Each row comes from the steps of one path. Every step used is in the known rows, and no mark comes twice. Write the path behind each row, first mark first.
Known rows:
T > U: [-15.5, -10.4, 31.2, 20.0, 6.6, -7.6, -5.4, -13.5, 19.6, -2.2, 4.9, -7.7, -10.1, -0.8, 5.8, -29.3, 11.4, 7.5, -37.9, -11.5, 9.5, 23.7, -19.1]
G > U > T: [6.1, 4.5, 21.3, -23.3, -7.1, -16.8, -25.7, 3.3, 12.3, 10.1, -10.5, -0.3, -18.9, -13.1, 0.7, 1.7, 19.6, -5.0, -48.1, -22.6, -8.7, 28.8, 12.2]
L > U: [9.8, 10.0, 2.4, 9.4, 4.8, 9.1, 3.4, 22.2, 19.8, -6.3, 5.0, -10.6, 9.7, 17.7, 12.8, -22.3, -7.0, 17.2, -58.4, -21.6, 6.8, 15.0, -10.5]
A > B: [-21.9, 18.0, 14.2, 35.1, -6.0, 3.1, 24.2, 3.8, 23.0, 11.3, 3.0, -15.1, 1.2, 4.1, 1.7, -43.2, -4.6, -2.2, -8.2, 5.8, -7.5, -7.6, -32.7]
B > U > E: [21.7, -2.3, 3.1, 11.1, -7.7, 29.8, -8.4, -14.8, 9.8, -21.9, -6.3, -21.9, 1.6, 7.0, 8.9, 9.1, -7.1, -11.7, -54.6, -10.3, 17.7, 67.5, 13.9]
Q > T > U > G > A > B: [-45.2, 0.9, 26.4, -4.4, -14.9, -32.8, -6.1, -9.6, 21.3, 41.2, 19.2, -9.0, -19.0, 15.1, 0.7, 0.8, 41.2, -1.4, 47.1, -15.3, 0.3, -7.0, -44.2]
C > U > B: [15.2, 11.0, 4.1, -1.7, -4.8, -26.9, 6.6, 3.2, -13.6, 2.1, 10.6, 4.9, -10.0, -32.6, -2.1, -18.1, 20.0, -30.1, -41.4, -8.5, 4.0, 35.9, 3.6]
Q > C: [-4.5, -2.6, 21.0, -14.6, -4.6, 4.2, 5.2, 0.3, -7.6, 8.3, -14.3, -6.9, -7.5, -9.1, 7.5, -27.1, -29.6, -9.9, -21.3, 5.7, -1.0, 13.2, -37.4]
B > U: [8.2, 5.7, 18.5, 16.2, -7.7, 5.8, 1.6, -10.8, 22.8, -14.5, -2.5, -15.6, 1.9, -1.2, 4.8, -15.8, -1.2, 5.6, -55.6, 4.6, 13.9, 60.4, -18.6]
G > A > B > U: [1.6, 11.1, 10.2, 31.7, -16.9, -8.0, 28.3, -1.7, 39.9, 6.9, 8.7, -16.8, -4.4, 7.2, 1.5, -11.9, 38.7, -8.9, 6.3, 24.8, 0.5, 10.7, -46.2]
C > Q > T > U > E: [-14.4, -1.0, 24.6, -7.8, -10.9, 2.2, -38.9, -25.1, 20.8, 40.0, 22.3, -8.6, -24.7, 18.1, -4.8, 4.3, 5.2, 8.2, -45.0, -26.3, 15.1, 28.4, -3.1]
Y > U > G: [18.1, 17.0, 2.3, 16.7, 12.5, -16.1, -5.0, 1.2, 6.2, -5.2, -20.8, -9.9, 13.8, 15.3, 5.4, -24.8, -13.1, -6.6, -37.3, -30.9, 14.6, 28.0, 18.5]
B > U > T: [-3.7, 12.4, 18.1, 2.0, -13.3, -20.7, 3.7, -12.3, 20.0, 10.9, -16.3, -5.5, -7.9, -15.4, -4.7, 1.4, 11.4, 6.9, -58.5, -10.7, 9.7, 54.5, 1.3]
B > U > Y > Q > T: [38.9, 53.0, 5.7, -6.0, -26.2, -10.6, -5.3, -18.3, 8.1, 9.8, 0.6, -13.4, 11.7, 13.4, 13.1, -15.8, -21.9, 4.8, -50.9, 2.2, 19.3, 10.3, -31.8]
A > G: [2.4, 17.7, 19.8, 22.9, 16.6, -37.0, 8.1, -2.0, 19.8, -4.5, -16.1, 1.3, -5.7, 23.4, 8.6, -41.2, -14.8, 6.3, -21.0, 0.6, -6.4, 2.4, -26.7]
T > U > G > A > B: [-34.6, -10.3, 23.4, 18.1, -4.3, -31.9, 3.0, -4.2, 30.0, 26.5, 5.3, -13.2, -9.7, 15.8, 4.6, -6.9, 50.0, -8.2, 28.4, -9.4, -6.3, -8.3, -14.5]
G > A > B: [-11.0, 15.0, 7.8, 29.7, -8.1, -8.8, 32.1, 19.2, 38.7, 18.2, 3.9, -9.2, -12.1, 5.9, 5.6, -27.8, 9.9, -18.2, 21.8, 12.8, -8.1, -21.9, -50.0]
G > U: [21.2, -3.1, 21.3, -5.1, -1.5, 8.4, -24.6, 2.2, 16.4, -17.4, 2.7, -11.3, -13.3, 4.3, 9.9, -16.0, 3.9, -4.6, -40.0, -7.6, -3.7, 30.1, -10.6]
Q > C > U: [21.5, -4.4, 30.5, -14.3, -5.6, -6.5, 12.5, -14.1, -12.4, 15.3, 0.8, 2.8, -6.9, -14.1, -1.2, -22.7, 9.6, -11.9, -32.5, 21.2, 2.6, 38.3, -29.0]
L > U > E: [22.4, -0.3, -12.5, 0.5, 5.1, 30.3, -11.8, 16.7, 4.4, -9.3, -2.0, -14.8, 11.5, 24.5, 18.2, 2.6, -13.4, 1.5, -58.2, -37.6, 10.7, 22.7, 23.5]
Q > Y > U: [35.0, 25.9, 2.8, 29.9, 2.7, -3.2, -5.7, -18.0, 12.2, -9.2, 1.6, 8.9, 26.1, -19.6, 7.0, -36.8, -28.1, 10.5, -9.4, -6.8, 14.8, 28.7, -36.8]
C > Q: [-6.8, 19.6, 22.0, 19.1, -3.9, -6.9, -5.8, 7.7, 43.2, 23.7, 1.5, -5.5, -13.7, 10.6, -2.1, -30.8, -23.4, 2.1, -62.5, -0.9, 1.5, 24.4, -10.4]
Y > Q > T: [2.8, 47.3, 15.1, -5.6, -12.3, -1.8, 6.6, 10.8, 7.9, -7.4, -0.8, 2.7, -16.7, 24.9, 7.8, -36.0, -42.2, -13.7, -49.0, -13.1, 6.6, -31.6, -59.4]
U > G > A > B: [-27.9, 13.7, 5.2, 14.8, -9.3, -20.1, 14.1, 15.6, 29.2, 23.4, -7.5, -12.8, -7.5, 16.4, 7.5, -9.0, 11.9, -20.2, 30.6, -3.4, -9.3, -8.1, -17.1]

Write each row's path:
[2.9, 0.0, 10.6, -0.9, -10.8, -17.2, -6.4, 3.4, 30.1, -5.8, -13.9, -13.1, -7.7, 11.9, 9.9, 18.6, 13.3, -11.8, -12.1, -7.7, 11.1, 58.9, -4.2]	B > U > G > A
[-3.4, 26.6, 22.4, 19.6, -12.9, -4.4, -23.6, -16.7, 39.2, 24.4, 9.5, 10.6, 6.4, -12.9, 0.7, -24.2, -37.6, 18.9, -25.4, 5.2, 1.9, 40.5, -32.3]	C > Q > Y
[5.1, -0.2, 21.4, 14.7, 3.0, -19.6, -11.1, -20.9, 13.6, 22.0, 2.8, -16.2, 9.3, -13.7, 15.8, -24.5, 7.4, 13.4, -28.5, -7.7, 8.9, 37.3, 1.7]	T > U > Y
[-12.6, 4.8, 7.6, -3.0, -0.4, -20.8, -7.1, 20.9, 22.7, 0.2, -16.7, -4.3, -15.7, 12.3, 14.3, 2.7, -11.3, -23.8, 1.4, -17.7, -0.7, 29.4, -6.9]	U > G > A
[22.9, 6.1, 5.0, -18.4, 5.8, -47.6, -32.1, 3.2, -11.0, -13.1, 0.2, -0.5, -12.4, 4.4, 9.1, -17.6, 26.5, -19.2, -20.3, -16.4, -15.0, -14.3, -2.2]	A > G > U > B
[-19.5, -14.6, 25.6, -2.1, 3.4, -29.9, -15.7, -0.7, 23.3, 6.5, -3.5, -6.3, -17.2, 12.1, 10.6, 4.3, 28.6, -11.0, -3.4, -22.3, 3.0, 29.0, -5.6]	T > U > G > A
[-6.2, 2.9, 17.3, 5.4, -7.2, -5.8, -12.0, -13.8, 13.8, -13.5, -13.4, -17.9, 9.1, 9.2, 6.5, 2.3, -5.0, 1.0, -43.9, -14.6, 13.4, 75.3, 14.8]	B > U > G
[41.0, 18.9, 25.8, -15.7, -7.7, -7.7, 22.8, -7.8, -16.8, -3.2, -7.1, 9.0, -5.7, 14.7, -0.3, -34.4, 2.4, -31.3, -63.0, 21.6, -3.0, -17.3, -36.5]	Y > Q > C > U
[48.2, 43.6, 7.9, -30.8, -19.8, -8.5, -33.4, -4.0, -2.9, 7.2, 7.5, -10.3, 0.0, 17.5, 19.6, -14.8, -18.2, -7.2, -41.5, -8.0, 2.1, -15.1, -22.0]	G > U > Y > Q > T
[20.5, 20.1, 16.2, -15.0, -19.4, -33.7, 32.3, -3.0, -4.9, 24.5, -7.1, 4.5, -4.2, 30.9, -0.9, -14.3, 39.1, -44.9, 4.9, 24.7, -17.0, -51.8, -32.2]	Y > Q > C > U > G > A > B
[22.8, 31.4, 8.4, 22.0, -2.3, -25.8, -33.9, -22.1, 23.9, 23.7, -3.9, 8.6, 28.7, 3.8, -2.2, -18.3, -20.4, 18.1, -29.8, -17.0, 12.6, 38.7, 4.7]	C > Q > Y > U > G
[23.2, 22.1, 2.4, 14.7, 1.4, -13.2, -23.0, -20.5, 2.8, -6.2, -10.2, 7.6, 33.0, -7.7, 8.2, -19.5, -28.1, 10.2, -0.7, -25.0, 13.7, 47.1, -4.2]	Q > Y > U > G
[-36.1, 4.8, 40.6, -12.1, -10.3, -31.5, -43.1, -21.6, 24.0, 47.5, 16.3, -4.4, -17.0, 20.7, -7.4, -3.5, 8.6, 23.2, -36.1, -30.9, 12.4, 32.7, -6.0]	C > Q > T > U > G
[31.7, 27.8, -18.1, 8.7, -3.0, -18.1, -10.7, -7.0, -16.5, -6.3, 5.4, 11.0, 23.3, -42.3, 5.4, -26.7, -17.6, -14.4, -1.2, -22.8, 12.7, 11.0, -23.3]	Q > Y > U > B
[30.3, 23.0, -17.5, 9.5, 7.5, -20.1, 7.9, 18.2, -14.7, -7.0, -5.8, -3.4, 4.2, -20.3, 1.3, -34.0, -3.2, -29.8, -38.0, -26.9, 14.7, -6.9, -3.0]	Y > U > B
[-7.4, 18.6, 24.3, -24.6, -9.0, -36.9, -17.3, 0.6, 11.2, 6.9, 1.5, 2.4, -24.5, 39.7, 8.8, -0.7, 12.8, -22.7, -12.1, -30.1, 6.4, -31.5, -41.4]	Y > Q > T > U > G > A
[10.2, 21.9, -5.1, 26.5, 1.7, -30.1, 20.2, 15.5, 24.1, 17.5, -9.3, -9.2, 7.2, 24.2, 2.9, -20.9, 27.9, -18.5, 22.1, -10.2, 1.0, -20.1, -13.0]	Y > U > G > A > B
[25.6, 27.1, 16.7, 15.0, -0.1, -19.5, -2.9, -16.4, 11.0, 4.5, -2.6, -12.2, 12.0, 15.9, 16.5, -36.0, 1.1, -5.6, -58.8, -6.5, 5.9, -20.3, -4.8]	T > U > Y > Q
[44.7, 17.8, 12.7, 1.4, 9.7, -41.3, -31.9, -16.5, 15.2, 10.1, -5.5, -8.8, 12.1, 14.5, 20.5, -20.1, 12.0, 11.7, -14.7, 3.7, -11.5, 14.3, 5.9]	A > G > U > Y
[47.1, 55.8, 10.7, -8.8, -17.0, -25.9, 4.4, -12.7, -5.0, 26.6, 9.9, 4.0, 5.3, 7.7, 8.7, -26.5, -8.7, -8.1, -49.9, 7.0, 12.4, 9.8, -23.1]	C > U > Y > Q > T
[30.0, 21.2, -4.4, 10.9, -0.3, -28.7, -15.4, -6.5, 16.5, 3.6, -9.9, 13.1, 18.5, -5.8, 12.7, -3.1, -11.7, -7.9, 34.0, -18.5, 9.3, 32.1, -22.1]	Q > Y > U > G > A
[21.9, 58.9, 3.0, -8.5, -16.4, -10.5, -6.4, 1.2, 1.4, 17.0, -3.2, -7.5, 3.5, 13.1, 17.2, -31.0, -47.8, -7.9, -39.2, -7.7, 10.3, -21.5, -33.7]	U > Y > Q > T
[-20.4, 21.3, 30.9, -17.7, -7.3, -22.3, -24.4, -17.5, -1.9, -0.7, 0.3, -5.4, -11.3, 39.2, 4.8, -17.1, -5.5, -5.7, -44.7, -35.4, 9.6, -17.0, -22.8]	Y > Q > T > U > G
[35.1, 15.9, 18.5, -32.6, -12.3, -30.7, 14.5, 4.3, -13.3, 5.7, -17.5, 11.9, -12.7, 27.1, 5.4, -0.1, 17.9, -49.6, -21.2, 11.2, -6.8, -15.6, -20.1]	Y > Q > C > U > G > A
